Each row was made from one walk, in order. Every step used is in the known rows, and no mark comes twice. Write each row's walk.
Known rows:
zibo/mebo/matu: -2.14 +1.49 -0.97 +1.05 +3.72 -2.30 -0.12 +0.68 -0.51 -0.81 +1.32 -0.44 +2.53 -1.69 -1.62 -3.39 +1.35 +0.43 -0.40 -0.58 -0.01 -1.15 +2.79 +0.49 -3.18
fulu/matu/mebo/zibo/ritev: -2.97 +1.23 +1.89 +0.47 +6.62 +0.65 +0.33 -0.17 -0.88 -0.75 -0.32 -0.02 +2.97 -1.01 +2.67 -4.20 -0.14 -1.46 +1.26 +0.14 +0.77 -2.87 -0.11 +1.92 -1.79
mukeriv/matu/pagub/zibo: -2.49 +4.06 +0.23 -1.23 -0.09 +0.53 -2.31 +0.21 +0.77 -4.37 +1.14 -0.54 +3.31 +0.30 -4.18 -1.70 -0.90 -0.86 +3.98 -0.48 -1.40 -0.18 -0.24 +0.00 -2.04
zibo/fulu/matu/mukeriv: -0.79 +5.85 -1.45 +0.94 +5.54 +2.52 -5.59 +2.35 +0.71 -4.12 -0.33 +1.53 +5.14 -2.61 -0.79 -2.96 -1.13 +1.63 -0.60 +0.78 +1.56 -0.30 +0.03 -0.72 +2.06
fulu/zibo/mebo/matu/pagub: -1.77 +2.11 -0.75 +0.95 +0.28 -1.80 -0.96 -0.70 -1.17 -3.84 +0.93 -1.59 +2.22 -0.76 -4.24 -3.75 -3.01 +2.43 -0.69 +0.58 -0.92 -1.39 +2.22 +0.01 -1.99
mebo/zibo: -1.58 +2.74 +0.70 +0.05 +5.33 -0.87 +0.06 -1.21 +0.80 -0.16 +0.97 -0.95 +3.46 +0.37 +0.67 -0.99 -0.61 -0.78 +1.61 -1.81 +0.58 -1.74 +0.14 -0.04 -0.15
mukeriv/matu: -1.57 +3.91 -0.31 -1.15 +2.98 -1.04 -2.47 +0.97 +0.62 +0.79 +1.61 +1.29 +3.10 +0.15 -1.36 -2.80 +2.26 -1.04 +0.38 -0.20 -1.28 -2.00 +1.36 +0.42 -0.48
fulu/zibo/mebo: -1.70 -1.70 +1.65 +2.34 +3.13 -1.48 -1.52 -0.63 +1.43 -2.60 +3.14 -1.17 +2.54 -1.16 -2.13 -1.42 -0.36 +1.62 -0.06 +0.77 -0.39 -3.77 -1.13 +0.53 -2.51
mukeriv/matu/fulu/zibo: -0.84 +2.72 +1.30 -2.48 +5.26 -0.34 -1.27 -1.69 -0.05 -0.67 +2.65 -1.61 +1.11 +0.82 -2.09 -2.84 +0.06 +0.88 +1.79 +1.24 -1.02 -2.42 -0.15 +0.37 -2.19
mebo/zibo/pagub/matu/mukeriv: +0.01 +5.68 -1.55 +0.27 +2.54 +2.12 -2.88 +1.90 -1.27 -2.97 +0.53 +0.99 +4.18 -0.75 -2.66 -0.51 -0.95 +1.58 +0.59 +0.42 -0.61 -2.20 +1.01 -1.45 -1.01
pagub/matu: -0.94 +3.66 -0.61 -0.94 +3.90 -0.37 -3.65 +1.25 +1.05 +0.85 +1.77 +1.15 +2.52 +1.60 -2.72 -1.74 +2.11 +0.24 -1.01 -0.50 -0.69 -2.43 +0.22 -0.31 -0.58
matu/fulu/zibo: -0.40 +1.64 +2.25 -1.42 +6.73 -0.40 -1.87 -1.91 +1.29 -1.68 +2.85 -1.82 +1.63 +0.94 -1.47 -2.03 -1.53 +2.00 +1.65 +0.77 +0.68 -2.28 -1.24 -0.32 -1.20
bopi/zibo/mebo/matu: -1.56 +2.09 -0.17 +0.93 +3.78 -2.53 +0.55 +0.51 +0.50 -1.51 +0.90 -1.34 +2.44 -1.79 -0.24 -3.15 +2.24 +0.52 +1.55 -0.79 -0.68 -1.25 +2.61 +0.43 -4.73
bopi/zibo/fulu: +1.57 +4.22 +1.48 +0.33 +8.26 +0.74 -2.37 -0.37 +2.28 -1.91 +0.91 +1.39 +3.05 -0.65 -0.85 -0.15 +1.13 +0.96 +1.19 -1.40 +1.72 -1.47 -2.08 +0.27 +0.28
pagub/zibo: -2.35 +1.90 +1.61 -0.31 +3.91 +0.41 -1.73 +0.58 +3.07 -3.21 +2.03 -0.46 +4.14 -0.13 -1.35 -0.07 +0.37 -0.75 +4.98 -1.47 +0.75 -0.49 -1.88 -0.05 -1.60
zibo/fulu: +0.85 +3.49 +0.43 +0.33 +8.14 +1.07 -3.23 -0.21 +1.06 -1.06 +1.57 +2.53 +3.21 -0.50 -2.52 -0.34 +0.21 +0.79 -1.31 -1.16 +2.52 -1.33 -1.84 +0.33 +2.29
mebo/matu/fulu/zibo/ritev: -0.83 -0.15 +2.23 -1.82 +7.43 +0.18 +0.84 -0.95 -0.31 -1.07 +1.24 -0.93 +1.71 -1.28 +0.47 -3.53 -1.42 +0.92 +1.03 +1.93 +1.84 -3.12 -0.27 +0.65 -3.25
matu/fulu/zibo/bopi: -3.01 +3.37 +2.84 +0.54 +6.24 -0.38 -0.95 -0.47 +2.02 -0.38 +3.25 +1.41 +0.20 +1.83 -0.96 -0.83 -1.37 +3.59 +0.13 -0.25 +1.08 -1.50 -1.26 -0.37 -1.70
mebo/matu/pagub: -1.38 +4.66 -1.10 -0.28 +1.66 -1.58 -2.10 +0.07 -0.40 -2.63 +0.18 -0.31 +3.16 +0.22 -3.00 -3.68 -2.90 +1.85 -0.53 -0.52 +0.25 -0.04 +2.73 -0.67 +0.34
pagub/zibo/ritev: -1.85 -0.63 +2.78 -0.37 +5.57 +1.16 -0.84 +0.98 +2.30 -2.91 +1.09 +0.70 +3.83 -1.66 +0.58 -1.18 -0.45 -1.09 +3.31 +0.28 +2.34 -2.24 -2.49 +0.52 -2.54
matu/mebo: -2.37 +3.05 +1.15 +1.67 +5.42 -0.73 -2.41 +0.07 +2.16 -0.61 +1.70 +0.38 +3.46 +0.29 -0.47 -2.63 +1.40 +0.10 +1.37 -1.74 +0.42 -1.89 -0.14 +1.08 +0.31
matu/pagub: -0.60 +3.72 +0.48 +0.56 +2.25 -1.10 -4.80 +0.04 +1.56 -3.56 +0.93 +0.50 +3.45 +1.01 -3.04 -2.32 -3.81 +1.80 -1.15 -0.30 +0.84 -0.95 +0.18 -1.17 +1.88
mukeriv/matu/pagub/zibo/ritev: -1.95 +1.18 +1.64 -1.07 +2.36 +1.30 -1.23 +0.82 +0.58 -3.82 +0.35 +0.62 +3.14 -1.29 -1.63 -2.49 -1.41 -1.23 +2.50 +1.12 +0.65 -2.06 -1.14 +0.62 -2.91
mebo/matu: -1.89 +3.41 -0.90 -0.60 +4.59 -1.80 +0.00 +0.67 +0.28 +0.30 +0.95 +0.03 +3.51 -0.73 -0.29 -3.10 +0.85 +0.59 +0.88 -1.23 +0.63 -0.46 +2.77 +0.10 -0.78

Write each row's walk:
-1.52 +5.10 -2.18 +0.61 +3.23 +0.22 -1.54 +1.92 +1.59 -2.45 -0.19 -0.24 +5.44 -3.21 -0.22 -2.69 -0.47 +1.31 +1.40 -0.21 +1.34 -0.44 +2.58 -1.28 -0.53 : mebo/matu/mukeriv
-1.09 +0.25 +1.04 +0.21 +4.29 -1.04 -1.80 -1.32 -0.40 -2.04 +2.98 -1.64 +0.46 -0.47 -3.34 -2.91 +0.59 +0.57 -0.08 +1.64 -1.41 -3.20 -0.13 +0.71 -4.50 : mukeriv/matu/fulu/zibo/mebo
-2.00 +2.99 +1.13 -0.20 +1.50 +0.44 -2.85 +0.09 +2.14 -5.43 +1.32 -0.84 +3.79 +0.38 -3.53 -0.82 -2.47 +0.20 +3.82 -0.96 +0.34 +0.01 -1.36 -0.56 -0.96 : matu/pagub/zibo
+0.84 +5.91 -0.68 +0.37 +2.48 +1.72 -4.05 +2.78 +0.48 -3.96 +0.68 +1.26 +4.33 -0.90 -2.12 -0.55 -0.14 +2.50 +1.31 +0.63 -0.67 -2.23 +0.56 -1.70 -1.64 : bopi/zibo/pagub/matu/mukeriv
-0.07 +2.48 +0.77 -0.92 +2.78 +0.58 -2.13 +0.92 -2.28 -0.97 +3.08 +1.58 +2.03 +2.19 -4.13 -0.24 -0.25 +2.68 +0.00 +0.84 -1.88 -3.70 -0.06 +0.02 -1.22 : fulu/zibo/pagub/matu
-0.72 +3.28 +1.89 +1.19 +4.98 +0.15 -0.18 -0.44 -3.01 -1.97 +1.92 +1.09 +2.81 +1.33 -1.26 -0.56 -1.68 +1.12 +1.99 -1.23 -0.56 -2.21 +0.61 +0.76 -0.48 : matu/mebo/zibo/pagub
-4.88 +5.42 +0.84 +1.93 +4.48 -0.03 +1.01 +0.03 +0.48 +1.81 +1.56 +1.87 +0.73 +2.14 -0.50 -0.97 +1.74 +0.84 +0.24 -2.59 -0.70 -1.62 +0.32 +1.01 -2.20 : pagub/matu/mebo/zibo/bopi
-0.62 +4.98 +0.84 -0.22 +7.48 +0.81 -4.25 +1.19 +0.16 -2.48 +0.26 +1.36 +3.04 +0.04 +0.29 -3.16 +0.82 +1.19 +0.48 -0.19 +0.24 -0.49 -0.67 +0.72 +0.83 : bopi/zibo/fulu/matu
-1.18 +4.31 +0.00 -0.13 +7.43 +1.05 -4.96 +1.30 -0.76 -1.74 +0.79 +2.25 +3.05 +0.08 -0.95 -3.39 +0.00 +0.98 -1.52 -0.02 +0.90 -0.43 -0.43 +0.79 +2.45 : zibo/fulu/matu
+0.15 +2.80 +1.79 +0.35 +4.93 -0.12 -0.89 -0.04 -2.66 -2.10 +2.03 +1.53 +3.17 +1.37 -1.13 +0.37 -2.80 +1.48 +1.19 -0.76 +0.16 -2.01 +0.39 -0.33 +0.03 : mebo/zibo/pagub
+1.56 +5.32 +0.56 -2.52 +7.55 +0.64 -4.87 +0.42 -2.29 -1.05 +2.45 +1.35 -0.07 +3.08 -4.34 -1.83 -0.02 +1.37 -1.11 +0.63 -0.11 -1.37 +0.43 -0.92 -1.94 : zibo/pagub/matu/fulu
-2.43 +1.35 +0.19 +1.20 +0.03 -0.30 -2.65 +0.28 +0.28 -5.03 +1.75 -0.82 +2.11 -0.89 -5.02 -1.94 -0.12 -0.81 +1.67 +0.21 -1.63 -1.34 -0.23 +0.45 -4.30 : mukeriv/matu/pagub/zibo/mebo
-3.61 +3.99 +0.72 +1.22 +5.23 -0.33 -3.78 +1.06 +0.39 -1.20 +1.02 +0.43 +3.28 +0.69 +0.35 -4.93 +1.36 +0.29 +0.97 -0.77 -0.69 -1.01 +0.78 +1.62 +0.66 : fulu/matu/mebo
-1.05 +4.11 +1.15 +0.36 +3.76 +0.21 +0.27 -0.27 -4.04 -1.16 +1.82 +1.30 +2.40 +1.24 -1.76 -1.19 -0.32 +0.17 +2.17 -0.87 -1.92 -2.40 +1.54 +1.20 -1.34 : mukeriv/matu/mebo/zibo/pagub
-1.09 +2.41 +0.96 -2.11 +6.30 -0.77 +0.34 -1.82 -0.22 -0.91 +2.20 -2.42 +1.44 +0.31 -1.36 -3.06 -0.75 +1.90 +2.19 +0.60 +0.20 -1.55 +0.81 +0.09 -2.41 : mebo/matu/fulu/zibo
-1.59 +4.52 -0.21 -0.38 +7.42 +1.27 -2.81 +0.03 -1.97 -1.35 +0.18 +1.09 +2.88 +0.16 -0.28 -3.07 -0.19 +0.05 -0.52 -0.59 +0.32 -0.42 -0.03 +1.05 +1.62 : mebo/zibo/fulu/matu
-2.79 +4.31 +0.09 +0.42 +3.56 -0.53 -1.67 +0.25 +0.51 +0.61 +1.45 +0.62 +2.75 +0.21 -1.29 -3.77 +3.46 -1.37 +1.56 -1.14 -1.72 -2.16 +1.34 +1.88 -1.05 : mukeriv/matu/mebo
-4.83 +4.98 +0.86 +1.07 +1.68 +0.00 -0.04 +1.15 +1.42 -2.60 +1.57 +1.74 +1.71 +0.90 -2.58 -0.71 -1.62 +2.19 +2.20 -1.80 +0.53 +0.95 +0.31 -0.31 -2.56 : mebo/matu/pagub/zibo/bopi
-2.08 +0.52 +0.96 +1.96 +1.27 -0.40 -3.12 +0.13 +1.38 -5.81 +1.92 -1.06 +2.53 -0.90 -4.54 -1.29 -1.49 +0.06 +1.54 -0.16 -0.31 -1.17 -1.21 -0.07 -3.44 : matu/pagub/zibo/mebo
-0.04 +5.39 +0.16 -2.89 +7.02 -0.45 -3.84 -0.28 -0.18 +0.09 +1.74 +0.19 +0.66 +1.34 -2.33 -3.65 +1.46 -0.94 +0.10 +0.34 -0.20 -0.74 +1.14 -0.25 -1.87 : mukeriv/matu/fulu
+1.42 +3.24 +3.10 +0.46 +5.02 -0.70 -2.69 +1.32 +0.05 -3.49 +2.22 +1.83 +3.40 +1.17 -0.26 +0.32 -1.45 +2.82 +2.45 -0.37 -0.06 -2.07 -0.29 -0.74 -0.89 : bopi/zibo/pagub
-2.73 +4.14 -0.29 +0.19 +4.47 +0.10 +0.65 -1.31 -0.69 +0.90 +0.73 -1.23 +2.30 +1.22 -0.92 -2.09 +2.34 -1.52 +1.93 -2.14 -1.60 -2.42 +0.76 +1.45 -1.85 : pagub/matu/mebo/zibo
+0.47 +5.19 -0.10 -2.71 +7.76 +0.11 -4.77 -0.10 +0.09 +0.10 +1.87 +0.04 +0.26 +2.48 -3.32 -2.77 +1.38 +0.24 -0.99 +0.10 +0.29 -1.13 +0.13 -0.86 -1.92 : pagub/matu/fulu
-3.95 +2.22 +2.67 +1.83 +3.96 -0.79 -0.16 +0.37 +2.79 +0.00 +3.23 +2.03 +1.92 +1.08 -0.23 -0.08 -1.15 +3.60 +0.26 -0.70 +0.83 -2.28 -1.36 +0.00 -0.60 : fulu/zibo/bopi
+0.45 +5.45 -1.32 +0.50 +2.56 +1.93 -4.62 +2.84 -0.25 -3.30 +1.06 +1.94 +4.39 -0.77 -3.25 -0.62 -0.68 +2.34 -0.22 +0.83 -0.15 -2.17 +0.75 -1.66 -0.39 : zibo/pagub/matu/mukeriv
+0.06 +4.35 -0.99 +0.37 +1.77 +2.10 -3.35 +2.11 -0.45 -3.58 +1.49 +0.99 +4.30 -0.95 -3.34 -0.48 -1.24 +3.08 +0.63 +1.43 -0.71 -3.01 +0.36 -1.35 -0.85 : fulu/zibo/pagub/matu/mukeriv
-0.09 +4.06 -0.08 -0.98 +3.57 +0.51 -1.64 +0.65 -3.25 -0.26 +1.84 +1.65 +1.91 +2.40 -3.31 -0.27 +0.28 +0.94 -0.23 -0.44 -1.69 -2.77 +0.85 -0.09 -1.43 : mebo/zibo/pagub/matu
-0.30 +2.98 +0.82 -0.23 +7.17 +2.36 -1.94 -0.37 +1.42 -2.86 +1.67 +1.43 +3.23 -0.91 -3.30 +0.74 +0.67 -0.43 +2.53 -1.57 +2.06 -0.42 -3.00 +0.69 +0.06 : pagub/zibo/fulu
-3.12 +4.38 -0.09 +0.06 +3.85 -0.42 +1.40 -1.51 -0.98 +0.94 +0.60 -1.19 +2.58 +0.34 -0.05 -2.84 +2.30 -2.36 +2.75 -1.94 -2.00 -2.12 +1.53 +1.86 -1.80 : mukeriv/matu/mebo/zibo
-0.42 +2.59 +1.10 -2.36 +5.85 +0.16 -2.05 -1.48 +0.21 -0.67 +2.76 -1.64 +0.82 +1.78 -2.95 -2.16 +0.06 +1.69 +0.99 +1.02 -0.63 -2.80 -0.85 -0.16 -2.23 : pagub/matu/fulu/zibo
-0.66 -0.59 +1.76 +0.96 +5.44 -1.12 -2.29 -1.43 +0.63 -2.86 +3.14 -1.87 +0.84 -0.46 -2.84 -2.22 -0.66 +1.42 -0.21 +1.19 -0.08 -3.02 -1.14 +0.17 -3.61 : matu/fulu/zibo/mebo
-1.25 +0.13 +2.06 -0.08 +6.67 +0.15 +0.61 -0.42 +0.55 -0.51 +0.22 +0.29 +3.42 -1.27 +2.17 -1.88 -1.14 -1.14 +0.67 +0.07 +2.08 -3.28 -0.78 +0.58 -1.36 : mebo/zibo/ritev
-0.44 +0.67 +1.90 +2.36 +4.27 -2.08 -2.69 +0.46 +2.95 -3.16 +1.77 -0.74 +2.52 -0.99 -0.30 -1.45 +1.36 +0.67 +1.02 -0.36 -0.31 -2.58 -0.72 -0.03 -3.78 : bopi/zibo/mebo
+0.15 +0.84 +2.80 +0.48 +3.87 -0.10 -1.56 +0.20 -1.45 -3.01 +3.51 +1.44 +3.27 +1.00 -2.14 +0.25 -3.29 +3.65 +1.35 +0.80 -0.13 -3.27 -0.83 -0.18 +0.36 : fulu/zibo/pagub
